Each row was made from one walk, in order. Every step used is in the known rows, and no mark comes twice. Write each row's walk.
Known rows
g/b/e/r: [ -9  33  20   4   1  -4  13   4 -10 -12  26  22 -14  12  16   5   5   9
 -25 -11   9  12   9  11]
b/e/r: [ -8  22  18   4  -5  -7   7   4  -5 -17  28  15  -9  11  15   3   2   2
 -16  -9  11   8  14  10]
f/j/d/e/r/b/g: [  3  24  12   8   2 -21   6   3 -16  -7   1  23  -5  13   2  13   0   6
 -13 -28  25   1   5  13]
b/e/g: [ -6  22  14   7  -5 -17   3  -5 -23 -17  10  24 -16  14   4   9   2   1
 -12 -14  19   5  10  14]
r/b/j/d/e/g: [  5  25   5   8   3 -13  -2 -11 -28 -12   6  19 -18  20   7   8   5 -10
  -7 -27  18   4  -2  15]
b/g/e/r/d: [  1  29   6   2   5  -5  12  -6 -24 -17   6  21 -14   7   9   5   5   1
 -15 -12  17   8  17  17]
b/g/d/j/f/e/r: [ -6  29  -5  14  -2  -4   3  -7  -7  -8  10  27  -7   5   6   5  10   6
  -5 -18  21   8  -3  12]
r/d/e/g/f/j: [ -7  14   2   3   4 -21   8  -6 -24  -7   5  30   1  16  12  13   7  -3
 -11 -31  14   3  21  17]
f/r/b: [-13  22  13   0   1   3  23 -12 -17  -7  17  11   1   0  11   4  -6  -4
  -6  -8  12   4  -8  12]
r/d: [  0   1   1 -12   6 -11  12  -8 -21  -7  14  13   1  17  14   7  12  -4
  -4 -18   5  10   6   7]
f/r/b/e/g/d/j/y: [-14  36  16  14  -5   6  17 -11 -22 -13  17  21 -15   9  15   5  -5   1
 -12 -15  18   8  -5  16]
d/j/f/r/b: [-12  13  -3   8   5   2   5 -12   8  -4  17  20  16  -2   7 -10   8   5
  -1 -24  15   1 -20  10]
r/d/g: [  4   6  -2  -3   2 -17  13  -5 -30 -11   4  17  -1  13   8   9  13   0
   1 -19   8   5   3  14]
b/g/f/e/r/d/j: [ -1  30 -10   6   1  -7   9 -15 -10 -11  -3  28   4   2  10   5   7  -1
 -18 -21  19   2   3  18]
d/g/e/r/b/j: [  1  26   7  13   2  -2   6  -1 -20 -19   2  23 -17   6   8  -3   4  -3
  -7 -18   7   4   9  20]
f/e/r/d: [ -9  22  10  -4   3  -4  13  -5 -22 -18  19  16   3  16  20  14   8  -3
 -13 -16   8  21  10   9]
d/e/r/b/g: [ -6  30   7  16  -6 -11   8   3 -21 -15  26  17   0   9  16   7   1   1
  -8 -12  16   6  18  20]
d/e/g/b/j: [ -6  26   7  17   4 -14   1  -5 -20  -6  11  31 -11  16   5   6  10  -1
 -10 -23  14   7  10  15]
j/y: [  4  -2  -2  -6   4  -2  10  -7  14   1   3  15  10  11  -1  -5  -1   4
  -5 -12  -1  14  -7   1]
e/r: [  0  12  11   1   0  -7   6   0   9  -7  18  10   2   9   8  -3  -1   1
 -10  -4   7   5  10   8]
d/e/r/b: [-10  23  12  13  -4  -9   8   5 -15 -12  32  15   4  12  19   6   1  -1
  -7 -13   8   8  18  16]
j/f: [-13   2  -6  -4   8 -12   4  -5  14  -3  15  18  14   0  -1  -2   3   6
  -1 -16   7   6  -6   4]
b/e/r/d: [ -6  23  17  -1  -3  -8   9   3 -18 -21  31  14 -12  16  23   7   8   1
 -17 -13  12  10  19  12]
j/f/e/g/b: [-19  27   0   3   7 -12   6  -8 -10 -13   8  30   6   5   0  13   3   9
 -13 -21  17  16  -4  11]
d/e: [-13   5   6   8   2 -13   9  -1 -11  -1  22  21   9  11   9   7   7  -1
   1 -17   4   8   9   8]

Which walk is each row?
[  6  17   1   1   1 -10  11   2   5 -10   0  20   3   9  10  -1   0   5
 -16 -18   9   2  13  15] => e/r/d/g/f/j/y
[ -3  25   5  17   4 -11   3  -5 -12  -6   7  32  -9  17   4   4   8   2
 -11 -23  12  11   7  13] => d/e/g/b/j/y
[-14  22   0  -3   5  -5  14 -10  -2  -8   8  23  11   6  18  10  -1  -6
 -21 -19   3   8  13  10] => g/f/e/r/d
[ -4  13  -1   3   5 -18   9  -6 -17  -7   2  30   4  17  11  10   5   0
 -13 -31  12   7  19  15] => r/d/e/g/f/j/y
[ -4  14  -2   5   1 -19   3 -14   0  -3 -11  27   0   6  -5   3  -8  -3
 -14 -13  14  -6   9  14] => e/g/f
[ -1  35   9   8   1  -5   6  -5 -26 -21   7  19  -9  14  13  14   4  -5
 -12 -20  15  14  -3  14] => f/e/r/b/j/d/g
[ -4  26  14   5  -5 -12  10   5 -24 -24  25  17 -13  14  19   8   8   3
 -13 -13  13   7  17  17] => b/e/r/d/g
[ -5  14  -7  -2   4 -15  17  -9 -28 -11  -1  25   5   8  12  14   9  -3
  -7 -24   5   6   5  16] => r/d/g/f/e
[ -9  32   4  16  -5 -12   8   3  -9 -10  15  25   3   5  14   4  -3   1
 -14 -20  16  -1  20  21] => d/e/r/b/g/f/j
[  8   9   3  -1   3  -1   4  -4   6 -10  17  11   6  17  16  -7  10   3
 -11 -16   7  11   5   9] => e/r/d/j/y
[ -7  13  -3  -4  14   2   5 -15   8  -5  16  19  -3   2   8  -9  16  -7
  -4 -24  11   6 -12   5] => b/j/f/r/d
[  0  24   9   5   3 -16   6  -8 -18  -7  -3  26 -12  14  -4   7   0   6
 -15 -12  18   6   3  14] => e/g/b
[ -8  17   9   1   4  -5  25  -9 -25  -9  10  15   0   1  10   9   5  -1
  -2 -12  12   3  -4  14] => f/r/d/g
[  2   8  12   2  11 -19   8   1 -12  -1 -16  28  -7  10  -8  11   2   6
  -8 -31  13   1  -3   8] => f/j/d/g/e
[  8  -5  -7   4   4   2   1 -11  18   4   2  20  14  12   1 -14  11   5
  -1 -22   3   9 -18   3] => d/j/y
[ -5  12  -7   0   7 -10   0 -13 -19 -14   9  25   8  15  11   5  19   2
  -5 -32  17  12  -4  13] => r/d/j/f/e/g
[ -8  17  16  -4  10   1  12  -2 -16 -15  18  17  -9  14  20   3   4  -3
 -16 -15   2  14  25  10] => g/e/r/d
[ -5  -2 -10   5   7  -5  -5  -9  18   0  12  22  18   3   1 -12  15   7
   2 -26   9   2 -17   6] => d/j/f
[-14  12  -2   0   9   1  19 -18   6   3   6  22  13  -3  14  -2   2  -6
 -14 -21   6  -5  -2  10] => g/f/r/d/j
[  5  11   6   0   2  -4   3  -4  -2 -11  20  11   3  16  18  -5  13   0
 -10 -16  10   6   8  11] => e/r/d/j
[ -4   4   1  -5  10 -17   8  -8  16  10 -14  27   8   4  -2   5  -5  -1
 -17 -28   8  -7  -1   4] => g/f/j/d
[ -5  31   2  15  -4  -9  10   2  -1  -9  12  25   6   6  13   2  -5   4
 -16 -21  14   4  18  19] => d/e/r/b/g/f/j/y
[-11  15  12  12  -1 -10   7   5  -3  -7  29  17   7  11  14   4   4   1
  -5 -12   6   7  18  11] => d/e/r
[-17  27  -2   3   3  -4  16 -11  -5 -11  16  17   7 -10   3   2  -4   6
  -6 -12  21   2 -12  14] => j/f/r/b/g
[ -7  23  10   1  -7  -7  10  -4 -29 -17  23  16 -11  13  17   7   0  -4
  -9 -16  11   9   4  15] => r/b/e
[ -6  26  -9  12   0  -1  -2  -9  -2 -15  13  25  12   3   9  -4  12   7
  -6 -26  21   8 -13  15] => d/j/f/e/r/b/g
[ -1   8  -6   8   1 -18  10  -4   4   1 -17  31   6  -3  -7   0  -1   2
  -5 -23   7 -10  -1  15] => d/g/f/j
[-15  27   1   2   1  -3  13 -10  -2  -9   8  23  10   3  17   8  -8  -6
 -21 -16   4   6  10  13] => g/f/e/r/b
